Each row comes from the steps of one walk. Every step used is in the known rows, and no mark comes twice. Write the walk behind each row, first mark first.
Known rows
sigez-dutomol-mevi-fesut-zekurof: [ 47.3   2.9  29.5   3.2  13.3 -10.1 -13.1 -15.5 -20.6  19.0   6.9  -3.8
  11.6   1.2 -10.0  23.2  21.0  -2.4  29.4  -0.3 -21.1  -7.1]
nadef-dutomol-sigez: [  7.5  -7.7  -0.3   1.5  -1.2  25.1  -1.5 -19.7 -11.7  -8.6  13.9   4.6
  15.9 -12.2 -12.4  22.0 -13.3  -2.0  29.2  -3.4 -10.7 -14.8]
gisasu-sigez-dutomol-mevi: [ 14.2   1.7   7.7 -10.8   3.3   3.3 -19.3   1.8 -29.6  26.3   2.7  -6.4
   1.5 -15.4   7.9  27.2   2.4  -6.0  34.1  -9.0  -6.3  -2.3]
gisasu-sigez-dutomol-mevi-fesut: [ 23.0   3.4  12.9   3.5  12.1  -9.8 -21.2   1.1 -21.8  20.9   0.0  -9.7
  -1.8  -5.4  -2.1  26.1  13.0   2.6  32.1  -8.9 -18.7   0.9]
mevi-dutomol-sigez: [  7.7 -12.9  -4.3  13.1   0.6  21.6 -19.0 -10.8  -1.1  -2.4   7.9   1.6
  18.4  -5.6 -13.7  28.1 -12.0  -5.3  36.5  -5.1 -39.1  -7.4]
fesut-mevi-dutomol-sigez: [ 14.5 -14.5  -0.3   0.1   3.4  15.8 -38.7  -2.8  -5.0 -11.9  10.1   1.7
  14.3 -10.6 -11.4  28.6  -3.5  -2.9  13.7   0.0 -43.1 -18.0]
sigez-gisasu-zekurof-fesut: [ -1.7  20.4   3.4  -8.3  -7.7  -0.4  -5.8 -16.8  10.7   2.6  31.6   2.8
   3.9  -5.2 -20.8   3.7  -7.9   2.5  20.3   8.5  16.1   4.2]
dutomol-mevi-fesut-sigez-gisasu: [ 14.6  12.6   8.6  -2.6   9.5   0.8 -35.0  -5.8  14.2  10.0  40.2 -23.8
  11.5   7.0 -10.7  22.1  25.0   4.4  -6.5   2.6 -29.1  -0.9]
zekurof-gisasu-sigez-dutomol-mevi-fesut: [ 18.2  11.3  11.7  18.0   8.5 -17.1 -20.9  -3.1 -19.5   8.2  -3.1  -9.8
  -8.1  -9.1   2.3  13.4   8.7  -5.5  21.2   6.7 -15.8  -3.9]
dutomol-sigez: [ -0.4   1.3  -5.3  -0.7  -6.2  17.3 -22.9  -7.0  -3.1   0.1   4.2   5.8
  17.1 -11.5  -4.6  31.4 -16.0  -7.0  29.6  -7.1 -27.9 -11.2]
zekurof-gisasu-sigez: [ -6.1  10.9   9.8   6.2 -14.7   2.2 -18.2  -9.7  -3.8  -6.6   2.6  10.6
   1.7 -14.0   7.4  20.2 -12.7  -0.5  31.6   5.4  -7.1  -6.5]
gisasu-zekurof-fesut-mevi-dutomol: [ 22.4  -4.8   1.0  -2.8   1.1  -6.7 -19.5 -17.6   2.5 -18.9  14.2  12.1
   9.3  -9.8 -26.2   7.2   1.7  10.0  10.4   4.5  -0.8  -3.7]
zekurof-gisasu-sigez-dutomol-mevi: [  9.2   9.3   6.4   4.1  -0.4  -4.3 -19.0  -2.9 -26.7  13.7   0.0  -6.9
  -4.9 -19.7  12.1  14.4  -1.6 -14.9  23.8   6.9  -4.1  -7.4]
nadef-doruv: [ 13.0  19.6   7.2  -7.7 -15.6  24.0  -5.2 -27.8  -2.8  11.4   8.1   6.1
  19.6   0.5   2.2   9.6  -2.9   8.0  30.9  -8.9  -3.8 -13.8]
mevi-fesut-zekurof-gisasu: [ 27.3  13.0  31.6  19.5  -5.1 -10.8 -11.2 -27.8   5.2 -13.9   6.0  13.6
  12.3   2.9 -10.0  16.2   5.7   3.7  25.9  13.8 -21.7 -10.6]
zekurof-fesut-sigez: [  9.8   6.9  -1.7  -2.3  -5.5   9.0 -19.0 -24.0  12.8  -8.6  20.7   0.2
  15.1  -2.7 -16.0  19.1   3.2   7.1   6.6  -4.6  -9.8 -11.9]
nadef-dutomol-sigez-gisasu-zekurof-fesut: [ -1.3   7.4  -6.3  -3.2   9.1  11.3   6.9 -20.9  -4.8 -13.4  33.9  -2.9
   0.9 -15.3 -36.5  -2.9 -18.5  -0.4  10.1   9.5  18.7  -3.1]
viki-gisasu-sigez-dutomol: [ -4.5  -3.6  17.6  -5.9  -5.0   2.5  -2.4  -3.3 -15.6  17.0  21.0  -6.6
  -4.0 -18.9   1.9  34.6   0.5  -1.4  60.6 -11.8   7.9   3.4]
sigez-gisasu-zekurof-fesut-mevi-dutomol: [ 13.1   4.5   8.7  -7.8   2.3  -2.0 -22.2 -11.9   9.4 -10.1  37.5  -0.8
   1.8  -4.8 -26.5   2.0   4.1   6.7   4.1  15.7   0.6  -2.2]
viki-gisasu-sigez-dutomol-mevi-fesut-zekurof: [ 23.1  -6.5  23.1   5.5  16.7 -23.6 -10.7  -2.9 -24.7  19.5  13.5  -8.0
  -7.7 -16.0  -6.4  30.3  21.1   3.4  42.4 -10.6  -2.6   9.0]
fesut-mevi-dutomol-sigez-gisasu: [  5.4  -3.9   7.5  -5.0   4.8  21.6 -41.2   2.6   2.4  -2.2  33.6 -11.2
   7.5  -5.6 -11.8  23.4  -1.0  -5.2   8.4  10.7 -41.4 -15.9]

Write each row's walk
[  2.9   0.5  -8.8   6.6   5.6  13.3 -40.5  -3.3   7.0  -6.3  29.2  -7.1
  -2.1  -6.0 -18.5  10.4  -0.9  -2.6  -3.5  13.4 -32.5 -18.4] -> zekurof-fesut-mevi-dutomol-sigez-gisasu
[ -0.7   2.4 -10.4   8.3  10.6   7.1 -10.5 -12.4   5.4  -7.5  28.4  -7.0
   3.5  -8.3 -37.4   2.7 -18.0  -3.9  18.0   7.9  -9.1   4.8] -> mevi-dutomol-sigez-gisasu-zekurof-fesut
[ -1.1 -17.2 -22.0   8.3  10.4 -12.4 -21.7  -5.5   1.4 -24.6  20.4   2.6
  -1.7 -27.7 -31.3  13.3  -5.3  -0.9  11.5  -3.1  -0.3   1.9] -> viki-gisasu-zekurof-fesut-mevi-dutomol-sigez
[ 37.2   1.3  18.4  23.9   6.2 -11.1  -1.6 -31.9 -10.9 -11.5  11.5   8.7
   8.0  -4.4  -8.9   3.6  15.8   1.7   9.4  15.6  -4.1 -11.5] -> nadef-dutomol-mevi-fesut-zekurof-gisasu
[  7.8  11.7  24.8   1.3  -6.5   3.6  -7.7 -10.9 -19.9   2.9   4.4  -2.9
  -1.7 -13.7   3.3  17.8  -9.2  -7.9  39.5   8.7  -3.6 -10.8] -> zekurof-gisasu-sigez-dutomol
[ 25.9   6.8  24.9  -1.4   7.0  -9.1 -13.6 -10.4 -35.8  10.4   1.4  -1.4
  -3.1 -20.9   4.4  14.9  -0.2 -11.6  24.2   8.7  -1.5  -9.6] -> fesut-zekurof-gisasu-sigez-dutomol-mevi
[ -8.9  11.1   1.7  -5.0  -4.9  22.6 -25.2  -1.7   4.0   9.5  27.0  -7.8
   9.2  -5.9  -5.7  25.2 -13.1  -9.4  24.1   4.2 -26.9  -9.6] -> dutomol-sigez-gisasu
[  0.5  17.3   6.0  -7.4  -4.3  14.5 -21.3 -19.3  19.7   0.6  44.5 -13.1
   7.2   1.9 -16.3  13.7   5.8   4.8   0.6   6.6  -8.3 -10.2] -> zekurof-fesut-sigez-gisasu
[ -1.7   2.8   7.5  -3.4  -0.3  31.1  -4.3 -14.0  -4.7   1.2  37.7  -7.8
   8.0  -7.2 -13.2  16.3 -10.5  -5.0  23.1   7.3  -9.6 -13.4] -> nadef-dutomol-sigez-gisasu
[ 21.9   8.2  15.0  17.6   7.7 -23.5 -26.9 -10.0 -12.9  -3.9  -4.4   8.4
  -1.9 -10.3  -0.9  16.1   7.3   5.1  13.0   6.6 -17.0  -1.2] -> dutomol-mevi-fesut-zekurof-gisasu-sigez
[  6.8  13.4  23.9 -30.6   3.0   9.2 -11.4 -14.8   9.5  -5.8  49.1 -15.3
  19.8  -6.6 -26.6  19.3  -1.7   3.4  11.0   4.4   1.6   5.4] -> fesut-sigez-gisasu-zekurof
[ -2.6  -6.1  -0.6  -3.1   1.1  -6.0 -13.4   5.9 -23.1  27.6  16.8 -10.2
  -6.8 -24.7  11.0  30.9   9.3  -9.0  45.0 -13.5   7.2   6.6] -> viki-gisasu-sigez-dutomol-mevi
[  4.9  18.6   7.5 -20.8  -4.2  -5.8 -25.8  -9.2   7.3  -6.3  33.8   2.8
   0.8  -9.9 -18.5   5.1   0.6   5.1  -2.4  13.7  11.5  -6.1] -> sigez-gisasu-zekurof-fesut-mevi
[ 17.7   5.0  -3.6  13.6  -2.4  -7.0 -28.1  -7.3   4.1  12.9   3.8   3.3
  12.8   3.0   2.5  24.7  15.8   2.6  20.5  -6.3 -26.2  -1.2] -> dutomol-mevi-fesut
[-17.6  -5.0   2.8  -1.2 -13.8   1.0 -13.5  -1.7  -0.2   7.8  18.7   6.2
  -0.3 -19.0   6.2  36.1  -2.1   5.9  52.2 -15.2   4.5   7.6] -> viki-gisasu-sigez
[ 13.7   7.2   0.9 -14.2   3.1  -3.7  -8.6 -26.2   8.2 -18.5  22.0   1.9
  16.9 -11.1 -32.7  12.3  -4.3   8.7   4.9  -5.1   9.2   1.3] -> gisasu-zekurof-fesut-sigez
[ 11.7 -10.0 -16.8  12.5   4.4   8.8 -38.3  -8.6   0.2 -14.8   5.6   6.1
   4.7 -10.2 -18.1  16.0  -3.5  -0.5   2.9   2.2 -33.9 -20.1] -> zekurof-fesut-mevi-dutomol-sigez
[ 39.7   0.7  31.0  -1.9  19.5 -14.6 -16.1  -6.8 -30.2  17.9  -0.1  -4.5
   0.7  -6.3  -9.9  26.6  14.8   6.1  31.6  -6.0 -16.7  -0.7] -> gisasu-sigez-dutomol-mevi-fesut-zekurof
[ -6.1  11.7   4.2 -16.4   3.4  10.9 -14.8  -3.3  -1.4  -0.6  28.3  -6.6
  12.0 -13.7 -22.6  18.8 -21.0  -8.2  22.9   3.9  -7.4   3.5] -> dutomol-sigez-gisasu-zekurof
[ 15.0  -9.5 -14.2   0.8  12.8  -4.0 -27.9 -10.4  -4.8 -25.8   6.4   6.8
   7.0 -18.9 -34.2   9.5 -11.6   1.2   1.6   1.9 -15.0  -7.4] -> gisasu-zekurof-fesut-mevi-dutomol-sigez
[ -8.4  16.1 -11.6  -4.4   4.0   2.9 -13.9  -9.1   3.5  -5.0  23.9  -2.5
   1.9 -14.3 -28.9   6.3 -21.2  -5.7  11.2   5.9   1.4   0.8] -> dutomol-sigez-gisasu-zekurof-fesut
[ 42.1  11.4  27.9  18.2   9.8 -17.5 -12.1 -20.3 -17.9   6.4   4.3  -3.9
   5.5  -2.8  -5.2  10.0  16.6 -11.2  18.6  15.1 -18.2 -12.1] -> sigez-dutomol-mevi-fesut-zekurof-gisasu
[  6.9  -4.3   5.0  11.5   9.9 -18.4 -15.7   5.1 -15.4  22.5  12.9 -13.5
 -10.0 -14.4   1.0  30.7  19.0   0.8  42.6 -13.8  -4.5  10.2] -> viki-gisasu-sigez-dutomol-mevi-fesut
[ 30.7   5.6  10.4   8.6   5.9  -5.5 -17.4  -8.3 -10.9  21.9   5.4  -9.8
   8.8   3.0  -1.8  22.4  19.2  -5.4  29.0  -2.8 -23.1  -5.8] -> sigez-dutomol-mevi-fesut
